Each row was made from one small tree. Brackets hold a mark, then the marks that hang from it, in alphabetical order. Every link used is in the known rows. Write each row's tree.
Known rows
[seze givo]: -.06  .14  .06 -.06 -.06  .05 -.02 -.03 -.02  .03  .10 -.12  .01  .00  .01  .09  .11  .10 -.09  .01 -.02 -.14  .03 -.04  .10  .02 -.13  .09  .04 -.04
[limav [givo [zefi [muze seze]]]]:  .21  .04  .13 -.20  .02  .03 -.01 -.05 -.06 -.06  .25 -.08 -.10  .08  .16  .08  .33 -.16  .03  .06  .03 -.33 -.02 -.18 -.02  .14 -.12  .20  .03 -.05
[rata [limav [givo zefi]] [semiput nuze]]:  .14  .11  .05  .15 -.13  .00 -.03  .11 -.07  .01  .31 -.09 -.12  .26 -.07 -.10  .05 -.06  .09  .06 -.09  .05  .15  .08 -.07 -.02 -.16  .04  .29 -.09
[limav [givo [zefi muze]]]:  .10  .11  .12 -.16 -.04  .07 -.02  .08 -.02 -.10  .18  .05 -.13  .20  .04  .03  .26 -.03 -.01  .03  .06 -.31  .06 -.17 -.04 -.04 -.16  .23  .09 -.02
[muze seze]:  .10 -.07  .01 -.04  .06 -.03  .00 -.14 -.03  .04  .06 -.13  .03 -.10  .12  .04  .07 -.13  .04  .03 -.04 -.02 -.07 -.02  .02  .18  .05 -.03 -.05 -.03
[nefol [seze givo muze] [someg [rata limav semiput]]]:  .15  .15 -.02 -.20 -.07  .16 -.24 -.09 -.01  .08  .34 -.29 -.09  .07  .19  .05 -.09  .09 -.03  .27  .26  .21  .37  .14  .24  .09  .05  .02  .05  .25
[besug someg]: -.02 -.01  .02 -.06  .01 -.07 -.01 -.01 -.13  .04  .04  .04  .01 -.04  .04 -.08 -.03  .00  .04 -.05  .02 -.04  .22  .04 -.05 -.08  .00  .02 -.07 -.04
[sodades [someg [nefol [seze muze]] rata]]:  .03  .16 -.07 -.15  .03  .12 -.02 -.08  .05 -.04 -.08 -.05 -.07 -.18  .29  .11  .11  .14 -.04  .23  .31  .17  .16  .13  .20  .14  .15  .27 -.06  .20
[sodades [someg [nefol seze] rata]]:  .01  .15 -.12 -.08 -.06  .07  .06 -.14  .10  .02 -.06 -.08 -.01 -.13  .28  .02  .06  .15 -.01  .23  .22  .18  .14  .13  .11  .20  .15  .33 -.02  .01
[semiput nuze [rata [limav [givo zefi]]]]:  .10  .10 -.07  .01 -.19  .02  .12  .08 -.01  .00  .23 -.13 -.17  .12 -.03  .14 -.04 -.01 -.05 -.02  .00  .05  .18 -.07 -.14 -.06 -.19  .15  .19 -.05
[nuze [someg rata]]:  .02  .09 -.14 -.01 -.07  .06  .02 -.09  .06  .01  .01 -.02  .05 -.12  .16  .02 -.26 -.01  .04  .23  .12  .16  .08  .06 -.06  .08  .01  .06 -.02  .06
[muze [seze givo]]:  .05  .08  .07 -.11  .00  .02 -.02 -.16 -.06  .06  .16 -.24  .04 -.11  .13  .13  .17 -.04 -.05  .04 -.06 -.15 -.04 -.05  .13  .20 -.08  .05 -.02 -.07
[besug [semiput [rata limav] [sodades seze]] someg]:  .07 -.19  .02 -.23 -.01 -.18 -.20 -.24 -.06  .06  .23  .01  .18  .07  .13  .00 -.27 -.22 -.08 -.06 -.14  .50  .68  .15 -.22 -.16 -.08 -.19 -.01  .14
[semiput [nuze [someg rata]]]:  .13  .12 -.08  .16 -.08  .06  .07 -.05  .06  .07 -.02  .05 -.01 -.12  .17  .08 -.37 -.01  .10  .26  .07  .25  .12  .10 -.09  .01  .00  .05  .00 -.02
[semiput rata [sodades seze]]:  .12 -.16 -.03 -.09 -.01 -.03 -.03 -.13  .11  .04  .02 -.05  .04  .05  .11  .22 -.09 -.14 -.15  .03 -.11  .35  .27  .06 -.14 -.07 -.08 -.01 -.05  .12
[dumoleb besug [nuze [someg [nefol [seze givo]]]]]:  .00  .17 -.11 -.02 -.11  .22 -.11  .00  .01 -.04  .08  .08  .08 -.05  .24  .05  .06  .16  .05  .35  .04 -.07  .10  .14  .59  .32 -.04  .29  .24 -.05
[nefol semiput seze [someg rata]]:  .23 -.04 -.13 -.01 -.04  .18 -.17 -.08  .27  .10  .12 -.07 -.15  .07  .24 -.05 -.16  .12 -.05  .25  .27  .12  .39  .04  .11  .20  .14 -.02 -.04  .15
[rata [semiput nuze]]:  .16  .07  .10  .23 -.01  .00 -.01  .06 -.05  .08  .03  .04 -.03  .15 -.02 -.07 -.10  .00  .04  .08 -.13  .23  .11  .12 -.01 -.07  .02 -.12  .07 -.04
[rata [limav [givo [zefi [muze seze]]]]]:  .18 -.02  .05 -.26 -.02 -.01 -.05 -.10 -.09 -.09  .38 -.12 -.09  .06  .11  .04  .26 -.21  .10  .06  .04 -.22  .08 -.16 -.06  .11 -.12  .16  .11 -.07
[rata [limav givo] [semiput [nuze someg]]]:  .05  .15 -.03  .14 -.11  .00 -.11  .08 -.06  .01  .27 -.04 -.09  .15 -.04 -.06 -.25 -.07  .23  .18 -.09  .25  .18  .15  .03 -.03 -.11  .10  .14 -.11
[givo limav [zefi [muze seze]]]:  .19 -.03  .10 -.21  .05 -.06 -.01 -.13 -.13 -.11  .25 -.05 -.04  .03  .22 -.01  .23 -.29 -.01  .14  .04 -.13  .10 -.22 -.13  .22 -.03 -.07  .11 -.07
[dumoleb [besug semiput]]:  .02 -.12  .15 -.02  .01  .09 -.15 -.08 -.06 -.09  .01  .19  .20  .06  .07 -.12  .03  .03 -.11 -.06 -.03  .11  .21  .00  .13  .08 -.03 -.13  .15  .16
[someg nefol]: -.09  .12 -.03 -.01  .07  .00  .03  .01 -.03  .00 -.07  .02 -.02 -.02  .06  .07  .10  .01  .00  .01  .00  .01  .09  .07  .12 -.07  .00  .20  .16 -.04
[seze [givo limav zefi] muze]: -.05  .17  .11 -.17 -.03  .02 -.09  .06 -.14 -.13  .24 -.15 -.07  .04  .08  .11  .26 -.05 -.18  .08  .10 -.23  .11 -.13  .09  .11 -.20 -.07  .20  .09
[zefi muze]:  .09  .01  .09 -.14  .03  .04 -.04 -.01 -.02 -.06  .02  .13 -.04  .07  .04  .03  .04 -.02  .01  .06  .04 -.01  .11 -.10 -.02 -.11  .01  .04 -.04  .02
[rata [limav givo] semiput]:  .01  .09  .02 -.02 -.06 -.02 -.10  .02 -.05 -.02  .27 -.16 -.04  .22 -.10 -.14  .01 -.03  .06 -.02 -.05  .11  .14  .11  .00 -.01 -.10  .06  .14  .05
[semiput rata [sodades [seze [givo limav]] someg]]: -.03  .05  .00 -.28 -.05 -.06 -.14 -.22 -.04 -.07  .23 -.18  .08  .00  .16  .17 -.01 -.06 -.20  .10 -.01  .38  .40 -.02 -.11  .11 -.19  .08 -.10  .07
[givo limav]: -.03  .04  .02 -.04  .01 -.08  .02 -.02 -.06 -.06  .09 -.05 -.02  .02  .03 -.07 -.03 -.10 -.04  .02  .02  .05  .07 -.02 -.09  .08 -.04 -.09  .09  .00
[limav givo]: -.02  .11  .05 -.03 -.01  .02  .02  .06  .02 -.01  .10 -.08 -.08  .08 -.03  .02  .07  .02  .00 -.06  .01 -.14 -.03  .00  .00  .01 -.12  .19  .01  .02
[seze givo muze]: -.05  .16  .11 -.13  .03  .08 -.11  .04 -.07 -.03  .08 -.09 -.05 -.04  .01  .20  .16  .08 -.12  .02  .06 -.12  .07 -.04  .20 -.05 -.11  .03 -.01  .14
[rata [limav [givo [zefi muze]]] [semiput sodades]]:  .12 -.01  .12 -.20 -.01 -.03 -.21  .04 -.05 -.14  .37 -.05 -.12  .43  .01 -.09  .10 -.17  .13  .14 -.06  .09  .28  .08 -.16 -.13 -.28  .12  .25  .00
[sodades seze someg]:  .06 -.06 -.06 -.05 -.03  .01 -.11 -.12 -.03 -.02  .03  .07  .11 -.14  .06 -.02  .10  .00  .01  .03  .04  .17  .14 -.01  .01  .10  .10  .06 -.22  .02

Write each row's tree
 .07  .06  .04 -.10 -.05  .03 -.01 -.13 -.07  .03  .24 -.25  .03 -.06  .16  .12  .33 -.08 -.07  .09 -.04 -.29 -.06 -.13  .10  .26 -.12  .06  .09 -.12 -> [muze [seze [givo zefi]]]
 .04  .25 -.03 -.20 -.01  .15 -.10 -.14 -.05 -.04  .10 -.08  .06 -.21  .27  .23  .37  .08 -.21  .16  .23  .01  .33  .02  .18  .09 -.07  .28  .04  .20 -> [sodades [seze [givo zefi] muze] [someg nefol rata]]
 .12  .04 -.13 -.06  .05  .14 -.12  .00 -.04 -.05 -.02  .25  .05  .07  .12 -.11 -.07  .21 -.15  .01  .09  .23  .66  .10  .23  .01 -.02  .05  .17  .24 -> [dumoleb [besug [someg [nefol [semiput rata]]]] nuze]
 .12  .17  .04 -.05  .05  .04 -.02 -.05 -.05  .10  .00 -.07 -.05  .03  .30 -.01  .08  .05 -.08  .19  .14  .18  .42  .25  .16 -.02  .13  .08  .09  .23 -> [besug [someg [nefol [seze muze]] [rata semiput]]]
 .03  .00 -.04 -.43 -.09 -.01 -.15 -.04 -.04 -.22  .29 -.04 -.12  .20  .07  .07  .03 -.04  .06  .10  .13  .20  .34 -.09 -.22 -.08 -.25  .36 -.02  .04 -> [semiput [rata [limav [givo [zefi muze]]]] [sodades someg]]
 .08 -.02 -.12  .04 -.02  .14 -.13  .05 -.04 -.11  .02  .25  .15 -.06  .06 -.14 -.22  .05  .14  .22  .05  .11  .03  .10  .24  .23 -.01 -.01  .08  .09 -> [dumoleb besug [nuze someg]]
 .10  .12  .19 -.28  .06 -.03 -.04 -.21 -.15 -.06  .28 -.16 -.01 -.01  .20  .10  .18 -.16 -.08  .12  .00 -.11  .14 -.18  .02  .17 -.10  .01  .02 -.05 -> [zefi [muze [seze [givo limav]]]]
 .09  .04  .09 -.17 -.01 -.04 -.03  .01 -.10 -.15  .18  .08 -.07  .14  .11 -.05  .16 -.16 -.04  .12  .08 -.12  .17 -.20 -.13  .04 -.08 -.04  .16 -.04 -> [givo limav [zefi muze]]
-.06  .20 -.16 -.02  .00  .06  .04 -.11  .04  .01 -.06  .00  .03 -.13  .21  .10 -.16 -.01  .05  .24  .12  .17  .17  .13  .05  .02  .01  .26  .13  .03 -> [nuze [someg nefol rata]]
 .03  .17  .15 -.24 -.07  .02 -.05 -.03 -.12 -.13  .28 -.04 -.06  .14  .11  .04  .26 -.06 -.14  .13  .06 -.24  .19 -.23 -.02  .05 -.20  .03  .19 -.08 -> [seze [givo limav [zefi muze]]]
 .08  .11 -.01 -.13  .06  .02 -.09 -.16 -.17 -.01  .12  .22  .28 -.06  .17 -.31 -.27  .06  .02  .05  .10  .33  .60  .33  .08  .03 -.01 -.04  .29  .28 -> [dumoleb [besug semiput [someg nefol [rata limav]]] nuze]
 .13  .14 -.07 -.14 -.15  .12 -.15 -.15  .04  .14  .36 -.31 -.04  .11  .18 -.05 -.14  .11  .00  .27  .17  .20  .35  .14  .15  .15  .05  .07  .10  .08 -> [nefol [seze givo] [someg [rata limav semiput]]]
 .03  .06  .05  .02  .00 -.08 -.19  .03 -.09 -.07  .26 -.06 -.08  .22 -.05 -.12 -.19 -.02  .27  .12 -.07  .45  .28  .28 -.12 -.07 -.19  .17  .04 -.07 -> [rata [limav givo] [semiput nuze [sodades someg]]]
 .03  .09  .06 -.15 -.04 -.05 -.01 -.15 -.13 -.04  .33 -.30  .01 -.03  .19  .05  .29 -.17 -.11  .10 -.02 -.25  .01 -.15  .01  .35 -.16 -.04  .19 -.12 -> [muze [seze [givo limav zefi]]]
-.08  .19  .14 -.17  .04  .01 -.10  .01 -.13 -.10  .18 -.15 -.06  .00  .05  .12  .12 -.01 -.16  .04  .08 -.07  .14 -.07  .12  .04 -.15 -.07  .08  .15 -> [seze [givo limav] muze]
-.02  .15 -.12  .16 -.02 -.01 -.10  .02 -.11  .01  .11  .06 -.03  .06  .04 -.01 -.21 -.09  .24  .25 -.09  .42  .29  .23  .14 -.10  .01  .10  .27 -.16 -> [rata limav [semiput [nuze [someg nefol]]]]
 .18  .00  .02 -.12 -.01  .01 -.12 -.16 -.15 -.01  .18  .20  .29 -.05  .11 -.38 -.36  .05  .02  .04  .10  .30  .52  .25 -.03  .09  .00 -.24  .14  .32 -> [dumoleb [besug semiput [someg [rata limav]]] nuze]
 .11 -.09  .05  .13  .03 -.10 -.12  .01 -.04  .02  .16 -.03 -.05  .22 -.03 -.05 -.28 -.13  .20  .14 -.17  .49  .28  .28 -.14 -.18 -.11 -.13  .19 -.07 -> [rata limav [semiput nuze sodades]]
 .21  .19  .04  .18 -.05  .01  .12 -.07 -.02  .21  .00 -.02 -.06  .06  .30 -.06 -.08  .07  .00  .22  .00  .27  .44  .29  .04 -.03  .12  .12  .15 -.05 -> [besug [someg [nefol seze] [rata [semiput nuze]]]]
 .10  .18 -.09  .12  .05  .11 -.06 -.08  .11 -.01 -.06  .11 -.08 -.06  .18 -.01 -.10  .20 -.03  .19  .17  .36  .47  .14  .03  .00  .05  .15  .04  .06 -> [sodades [someg [nefol [semiput nuze]] rata]]
 .16  .06 -.03  .12 -.16  .24 -.25  .11  .15 -.02  .21 -.01 -.22  .07  .24  .23  .14  .09 -.06  .42  .07 -.13  .26 -.11  .40  .19 -.07 -.06  .11 -.07 -> [nefol [semiput [nuze someg]] [seze [givo zefi] muze]]
 .12  .15 -.06 -.04  .07  .09  .07 -.06 -.12  .01 -.05  .21  .15 -.11  .19 -.17 -.13  .14 -.01  .07  .17  .14  .40  .28  .10  .03 -.01  .16  .19  .22 -> [dumoleb [besug [someg nefol rata]] nuze]
 .35  .12  .06  .10  .03  .17 -.11  .04  .04  .15  .09 -.06 -.16  .08  .24  .04 -.24  .06  .05  .29  .21  .32  .30  .19  .13  .04  .17 -.05 -.03  .22 -> [nefol [seze muze] [someg [rata [semiput nuze]]]]
 .08 -.28  .12 -.12  .06  .04 -.33 -.21 -.04 -.15  .07  .24  .29  .01  .17 -.08  .02 -.06 -.03  .05 -.05  .44  .42  .13  .04  .12 -.07 -.05 -.03  .18 -> [dumoleb [besug [semiput [sodades seze someg]]]]
 .17  .05 -.15  .02 -.05  .17 -.04 -.06  .03 -.06  .00  .18  .18 -.12  .14 -.13 -.34  .09  .08  .28  .16  .22  .11  .16  .10  .24  .00  .00  .08  .23 -> [dumoleb besug [nuze [someg rata]]]
 .04 -.17 -.02 -.10  .06 -.06 -.19 -.13  .01 -.05  .05  .05  .10 -.06  .10  .02 -.01 -.09  .09  .09 -.02  .31  .21  .12 -.08  .03 -.03  .08 -.18  .01 -> [semiput [sodades seze someg]]
 .17 -.13  .00  .17 -.01  .16 -.07  .01  .02  .01 -.03  .25 -.10  .05  .26  .00  .16  .16 -.07  .10  .05  .11  .61  .10  .33  .01  .04  .11  .24 -.08 -> [dumoleb [besug [someg [nefol [semiput nuze] seze]]]]
 .16 -.08  .00 -.35 -.13  .02 -.14 -.17  .01 -.06  .33 -.09  .02  .15  .14  .30  .13 -.16 -.17  .12 -.05  .17  .47 -.12 -.11 -.15 -.25  .07  .13  .03 -> [semiput [rata limav] [sodades [seze [givo [zefi muze]]]]]
 .03  .07 -.07 -.03 -.03  .00  .02 -.05  .10  .00 -.08 -.03 -.14  .02  .25  .23 -.10  .07  .05  .23  .02  .44  .27  .17  .06  .01  .00  .36 -.01 -.12 -> [semiput nuze rata [sodades [someg [nefol seze]]]]
 .11 -.01  .24  .01  .27 -.10 -.21 -.05 -.14  .08  .02  .22  .05  .01  .23  .17 -.09 -.22  .03  .02 -.13  .37  .65  .30  .06 -.31 -.08 -.06  .07  .11 -> [besug [semiput nuze [sodades [seze muze]]] [someg nefol]]
 .01  .11  .10 -.15  .01 -.06 -.01 -.19 -.12 -.01  .26 -.30  .02 -.08  .16  .07  .14 -.14 -.09  .06 -.04 -.10  .04 -.08  .03  .28 -.11 -.04  .07 -.07 -> [muze [seze [givo limav]]]
